Each row comes from the steps of one path. Every step used is in the known rows, and no mark comes twice. Write the path behind each row, first mark first.
(in the rows, 128 means zero)
Known rows
Z/Y/C/J: [111 144 146 122 119 150 118 124 142 127 128 120 130 110 145 110  78 134
 129 129  96 107 130 180 110 130 135 114 125 124 122 144 156  69 112 151
 130]
K/C/Y: [123 167 137 107 125 136  99 112 119 117 111 127 139 131 130 104  92 134
 145 113 133 111 121  56 132 175 104  84 127 134 119  94 133 114 115 137
 134]
S/Z/G/X: [134 102 123 136 101 142 160 147 169 205 113 110 122 138  99 138 195 105
 132 155 125 160 148 144 147  84 122 116 168 142 151 145 127 183 139 114
  97]
B/Y/C: [122 165 133 113 136 168 100 159 116 116 118 131 119 134 124 124 122 156
 143 114  88 113 136 154 111  73 100 202 132 116  83 153 145 102 105 107
 133]
K/C/Y/B: [119 162 136 117 122 163  66 107 116 146 109 134 112 138 124  90  83 148
 150 140 110 101 123  41 119 199 102  90 124 131 139  92 152 125 130 135
 133]
S/Z: [131 127 109 118  98 137 145 140 129 107 120 115 110 142  99 156 153 112
 144 147 129 122 122 146  79 124 115 107 158 136 135 113 130 152 120 107
 131]
E/Z: [127 116 117 130 122 117 157 122 107 101 128 130 148 119 104 136 125 129
 119 110  94 114 133 120 158 134 111 130 133 129 120 127 118 100 115 101
 121]
C/K: [118 142 122 100 132 148 111 131 141 123 119 126 147 132 130 132 109 131
 151 128 142 112 129 125 135 121 107 127 120 129  80 149 112 143 110 104
 122]
G/X: [143 147 133 127 138 149 122 153 129 131 113 140 144 114 109 136 165 130
 148 132 133 113 129 176 163 114 113 128 136 133 123 151 103 131 127 117
  94]
K/C/Y/Z/E: [123 210 136 137 120 109  95 103 137  77 133 122 133 140 137 131  65 152
 105  99 193 125 102  34 139 187 116  91 117 129 132 105 105 152 153 142
 118]
T/J: [126 163 122 112 139 127 127 145 105 115 117 127 136 106 132 129 128 119
 146 120 115 106 124 160 113 151 137 128 158 128 117 126 132  99 204 155
 130]
K/C/J/Z/G/X: [131 162 151 135 116 123 152  98 166 204 125 115 157 102 147  93 139 104
 110 117 186 162 152 128 190 161 148 114 106 139 157 149 115 165 155 184
  97]
T/Y/C: [119 161 129 125 145 159 107 147 113 122 127 131 143 136 140 125 119 136
 146 117  82 111 116 140 109  82 116 125 107 117  92 131 137  92 199 161
 118]
K/C/J/Z/Y/B: [120 131 148 137 111 136  91  83 137 153 128 127 117 128 147  79  69 131
 126 154 173 122 139 160 103 237 142 106 107 132 168 128 148 135 114 155
 133]
J/Z: [143 133 119 126 141 118 139 133 122 110 131 137 133 130 124 144 140 125
 126 127 200 119 134 183 110 149 131 131 124 140 118 129  98 163 124 128
 127]
S/Z/J/C/Y/B: [120  87 129 147  95 170 102 130 153 165 133 117  87 161 126 133 125 102
 139 172  54 160 119  64  71 136 146  99 176 122 171  84 189 110 132 130
 116]
K/C: [123 158 131 104 115 134 107 122 122 113 113 129 146 127 123 122 111 132
 149 120 150 107 131 104 138 173 101  95 107 137 108 130 129 129 103 114
 139]
X/G/Z/J/C: [110  52 133 130 160 104 151 126 141 109 133 125 134 123 129 151 157 102
 120 129  47 170 108  55 227  64 144  82  99 127 157 140 119 105  81 130
 142]
Z/J/C/Y/B: [116 106 138 140 128 162  76 128 137 170 129 139 114 136 138 118 106 119
 137 154  64 136 126  71 112 151 144 107 140 125 147  98 178  83 125 141
 120]
E/Z/Y/B: [117  62 127 147 119 134 111 113 118 147 123 133 120 141 104 108  94 149
 122 158  73 110 145 149 136 171 111 133 149 130 144 135 144 101  94  75
 122]
B/Y/C/K: [108 161 141 104 138 184  89 152 145 130 122 122 130 147 138 111  97 157
 149 111  86 128 134 125 123  55  95 210 134 107  52 174 139 120  98  97
 122]
B/Y: [127 158 125 108 134 133 108 150 102 110 105 139 122 128 111 127 135 145
 143 121 119 100 137 161 112 109 102 192 128 126 104 139 131 114  94  97
 143]
D/S: [172 153 100 112 136 129 134 126  98 101 134 150 123 116 120 125 156 173
 171 137 137  75 134 162 121 123 103 111 106  80 103 112 126 124 130 107
 148]
K/C/J/Z: [130 186 139 118 113 120 136  92 128 107 132 124 144 105 148 112 100 110
 123 107 193 126 126 130 125 200 140 103  93 134 144 123 122 133 136 177
 131]
J/C: [121 153 121 122 135 136 103 151 120 118 131 134 142 128 129 161 146 126
 142 120  97 101 125 139 139 118 131 109 142 126 107 138 136 106 137 130
 118]
Y/Z/J/C/K: [113  86 136 129 120 120 109 127 188 145 154 124 149 142 160 141 104 124
 120 133 149 139 121 149 139 128 142 138 116 121  88 168 121 137 104 113
 108]
D/S/Z/J: [173  81 100 125  91 132 174 118 138 116 140 130 106 135 116 126 161 136
 168 170 134 138 136 152  75 112 116 107 122  77 136  93 155 134  98  88
 154]
C/J: [124 187 126 111 118 130 138 123 111 107 117 129 139  88 129 129 113 116
 133 118 123  89 120 148 119 154 133 112 102 134 140 121 134  88 140 163
 134]
J/Z/E: [135 183 115 141 139 122 130 125 123  73 136 133 139 131 127 169 117 124
 109 113 207 148 127 117 123 139 138 124 121 132 128 127  96 168 148 128
 119]
S/Z/Y: [124  75 122 129  99 122 135 134 142 120 116 116 106 158 104 140 130 121
 141 167 134 128 132 188  70 133 118 101 172 137 137 121 137 141  87  85
 134]
G/Z/J/C: [126  65 136 135 150 113 143 130 133 150 142 123 140 129 136 152 137 106
 124 132  71 160 121  73 155 111 153 118 108 124 137 132 120 104 107 123
 144]
G/Z: [134 111 122 120 161 111 146 130 104 127 121 126 126 122 111 146 135 133
 130 126 110 116 113  91 141 123 124 119 108 136 133 123  84 145 121 118
 152]
X/G/Z: [119  96 118 113 172 102 155 128 112  87 114 127 123 117 105 143 156 129
 129 126  85 126 103  73 215  80 116  88  98 141 151 133  84 144  98 126
 152]
Z/Y/B: [120  91 125 127 127 147  76 131 127 154 110 140 108 143 113 115 101 151
 147 177 121  93 142 180 101 174 115 117 135 137 135 138 146 127  94  89
 136]
J/Z/S: [152  94 121 128 139 118 153 129  81  96 143 150 135 128 125 125 167 112
 121 110 210 151 133 125 116 136 137 138 130 158 118 112 107 173 131 118
 140]
J/Z/Y: [137  83 128 135 140 102 127 127 135 124 127 134 127 145 127 128 116 135
 129 147 201 126 145 225  99 161 135 127 138 140 121 138 109 153  88 105
 132]
Z/J/C: [124  99 129 123 121 133 118 142 143 134 134 135 149 125 137 147 133 103
 136 132 101 140 134 137 134 124 141 112 122 126 116 138 155  86  98 119
 127]
C/Y: [129 158 124 112 140 130 115 135 114 114 110 136 127 124 119 125 113 133
 141 123 123 102 119 102 113 142 115 104 141 137 124  95 125 108 128 137
 129]

Which path is each row?
[138  96 131 129 124  99 134 120 154 130 130 133 121 126 132 114  94 131
 110 138 178 122 116 144 102 167 132 122 112 138 136 103 116 124 100 130
 133]
C/Y/Z/J
[135  78 128 144 137 132  89 122 131 154 126 141 104 152 122 114 107 145
 130 174 181 118 146 210  86 185 132 130 138 138 142 135 127 165 100 104
 128]
J/Z/Y/B
[130 122 127 126 132 134 135 147 155 208 106 131 149 117 115 127 174 124
 129 136 133 131 153 151 190  97 119 124 133 143 128 158 114 157 132 122
 100]
Z/G/X
[116 201 138 102 102 131 122 104 121 109 116 122 149  96 135 109  94 114
 138 109 131 103 121 102 136 189 121  90  89 130 137 123 140  94 129 163
 138]
K/C/J
[114  91 115 129 117 105 170 114 134 178 124 121 157 121 109 127 134 126
 102 115  98 135 156  95 183 120 115 129 131 140 127 134 131 121 121 105
 124]
E/Z/G
[125 100 133 152 130  97 113 133 146 137 148 131 147 141 157 136 128 118
 116 130 122 129 110 177 115 124 154 128  96 119 118 134 129 100 186 158
 114]
T/Y/Z/J/C
[127  64 122 131 107 114 169 116 132 120 132 128 158 114 115 125 113 108
 113 125  95 149 139 118 152 139 121 134 112 128 130 125 138  78  78  89
 129]
E/Z/J
[124 123 123 123 126  91 121 137 144 184 115 131 115 138 124 121 140 159
 103 128 173 107 150 182 131 117 113 202 121 139 112 160 113 174 113 107
 140]
B/Y/Z/G
[130 224 123 139 128 118 147 108 121  71 138 126 139 101 143 156  96 109
 100 102 191 145 117 112 121 158 161 116 103 130 157 119 108 134 172 175
 118]
C/J/Z/E
[111 126 137 134  91 156 143 125 156 123 132  99 105 132 131 123  97 115
 130 148  85 133 120 173  67 112 137 107 163 122 146 128 167  97 121 141
 125]
S/Z/Y/C/J
[112  97 147 130 123 122  96 137 178 144 143 124 134 151 159 124 109 138
 121 124 130 147 129 161 128 101 133 214 121 110  79 176 129 126  85  95
 117]
B/Y/Z/J/C/K
[159 107  91 122  97 121 171 117 136 173 132 123 104 141 113 130 184 150
 154 160 133 123 155 132 107  92 108 100 139  89 131 105 149 176 142 106
 150]
D/S/Z/G
[119 244 140 143 134 154 124 126 123  76 142 121 122 116 149 137  85 132
  98  85 138 161 123 113 109  92 148 203 116 106 128 143 136 112 162 168
 118]
B/Y/C/J/Z/E
[127 154 129 141 145 106 100 134 135 118 142 130 121 140 141 145 122 149
 113 113 129  92 105 133 125 144 139 114 156 128 121 113 115 125 159 156
 107]
J/C/Y/Z
[163  88 104 139  95 138 155 126 142 122 158 126 111 146 131 147 176 129
 165 160  89 144 132 136  90  92 133 100 141  66 130 104 173 114 119 105
 137]
D/S/Z/J/C
[143 134 131 131 127 111 171 109  82  94 146 141 138  97 142 112 149  93
 110  99 191 143 126 118 114 156 157 132 112 155 146 107 119 141 159 165
 140]
C/J/Z/S
[141 151 123 127 148 113 143 135 113 114 132 128 132 115 142 130 132 113
 130 117 175 130 130 190  97 160 154 145 161 129 123 124 111 140 211 169
 125]
T/J/Z
[117 181 136 130 151 131 104 144 107 127 129 122 133 122 154 129 120 116
 142 103  55 115 109  95 121 133 155 112 200 115 121 100 152  66 236 192
 107]
T/J/C/Y
[124  82 121 134  90 139 144 144 160 131 137 112 122 149 126 162 155  85
 137 152  92 167 127 128  89 106 145 104 159 125 141 119 167 113 104 110
 121]
S/Z/J/C
[118 161 136 120 108 106 150  85 155 185 127 115 150 109 152 102 108 106
 106 111 195 147 152 104 150 183 143 100  90 145 149 128 133 158 143 184
 135]
K/C/J/Z/G
[127  60 132 129 157  99 136 124 117 143 117 122 123 137 115 129 112 142
 129 147 114 123 126 133 133 136 126 116 122 137 135 130  94 132  88  96
 156]
G/Z/Y
[128 188 115 139 128 104 117 129 132  71 136 131 131 126 123 169 108 147
 101 116 199 107 109 132 129 151 125 123 111 134 124 139  90 163 153 120
 119]
Y/Z/E
[108  61 140 131 171 106 145 120 140 112 129 122 125 128 135 133 135 102
 119 123  32 175  99   4 218  68 149  72 118 127 169 102 124  88  94 152
 136]
X/G/Z/J/C/Y
[135 154 145 132 132 152 145 127  82 100 149 136 119 113 150  94 138 122
 108  83 138 161 129 119 101  90 145 217 128 133 117 130 143 119 147 160
 140]
B/Y/C/J/Z/S
[133 123 138 141 134 108 122 150 158 203 112 130 123 130 119 113 173 158
 106 132 165 124 152 203 172  93 115 215 132 136 123 180  98 179 125 109
 102]
B/Y/Z/G/X
[125 176 107 135  98 140 140 136 131  72 126 113 115 142 102 183 132 111
 125 132 141 152 115  81  92 112 124 102 153 126 146 113 127 159 148 107
 121]
S/Z/E
[126  91 132 147 124 122 167 128 148 201 123 123 163 114 107 119 168 123
 106 119  90 150 157 117 226  96 117 140 145 133 138 156 114 129 132 107
  88]
E/Z/G/X
[125  55 122 116 169 101 170 124  70  72 126 136 125 112 111 123 186 114
 122 109  97 154 103  16 222  69 119  95 103 159 150 116  90 153 108 116
 164]
X/G/Z/S
[118  86 128 130 102 160 126 146 157 128 129 109 101 160 113 135 115 133
 139 158 104 140 132 177  71  98 115 112 177 124 119 135 157 131  95  94
 128]
S/Z/Y/C
[171 110 108 138 107 138 171 131 151 195 131 125 109 134 108 122 217 150
 158 162 123 138 152 153 146  70 112 114 156  83 141 125 134 185 152 107
 110]
D/S/Z/G/X
[116 156 130 135 143 164  63 139 113 152 126 138 109 141 132 131 120 142
 143 138  59  98 118  72 117 146 130 105 164 124 139 102 160 102 162 148
 110]
J/C/Y/B
[140  86 124 122 113  98 137 129 158 128 136 135 130 120 127 134 117 128
 113 147 192 118 125 193 109 165 132 133  92 140 125 139 110 140  90 109
 138]
Y/Z/J
[115 169 140 131 129 140 142 125 148 188 133 117 123 116 152 103 114 129
  99 105 133 150 156 153 123  85 145 205 116 125 124 150 149 131 142 174
 129]
B/Y/C/J/Z/G
[124 198 123 140 130 106 101 136 121  71 124 132 114 136 124 155 109 163
 103 108 177 115 116 141 119 122 115 200 118 122 117 150 100 154 132 102
 129]
B/Y/Z/E
[127 192 142 128 136 152 130 131 123 111 136 124 116 113 147 112 107 135
 116 101 129 130 130 176  96 101 141 210 121 115 119 143 136 107 138 169
 124]
B/Y/C/J/Z
[133 151 145 146 142 143 153 119  80 106 158 135 146 111 169  93 133 100
 112  85 133 159 112 106 102  98 159 143  99 133 124 104 135 109 243 213
 125]
T/Y/C/J/Z/S
[107  41 129 135 167 118 111 117 120 130 109 130  93 139 106 116 125 149
 132 171  69 121 116 100 194 115 118  87 111 139 176 142 109 149  75 100
 153]
X/G/Z/Y/B
[142  72 128 125 159 109 162 127  62 115 136 138 132 122 116 126 164 119
 122 109 120 146 112  34 149 114 128 127 113 152 129 109  89 154 132 108
 166]
G/Z/S
[142 108 129 126 132 100 125 142  79  94 132 147 114 131 121 110 161 150
 115 106 178 115 125 149 110 121 112 216 127 149 105 134 109 159 118  90
 151]
B/Y/Z/S
[119 162 130 127 146 135  97 142 119 121 126 134 133 134 136 144 125 127
 136 111  80 107 117  88 130 121 135  98 164 125 117 103 141  90 150 151
 112]
J/C/Y
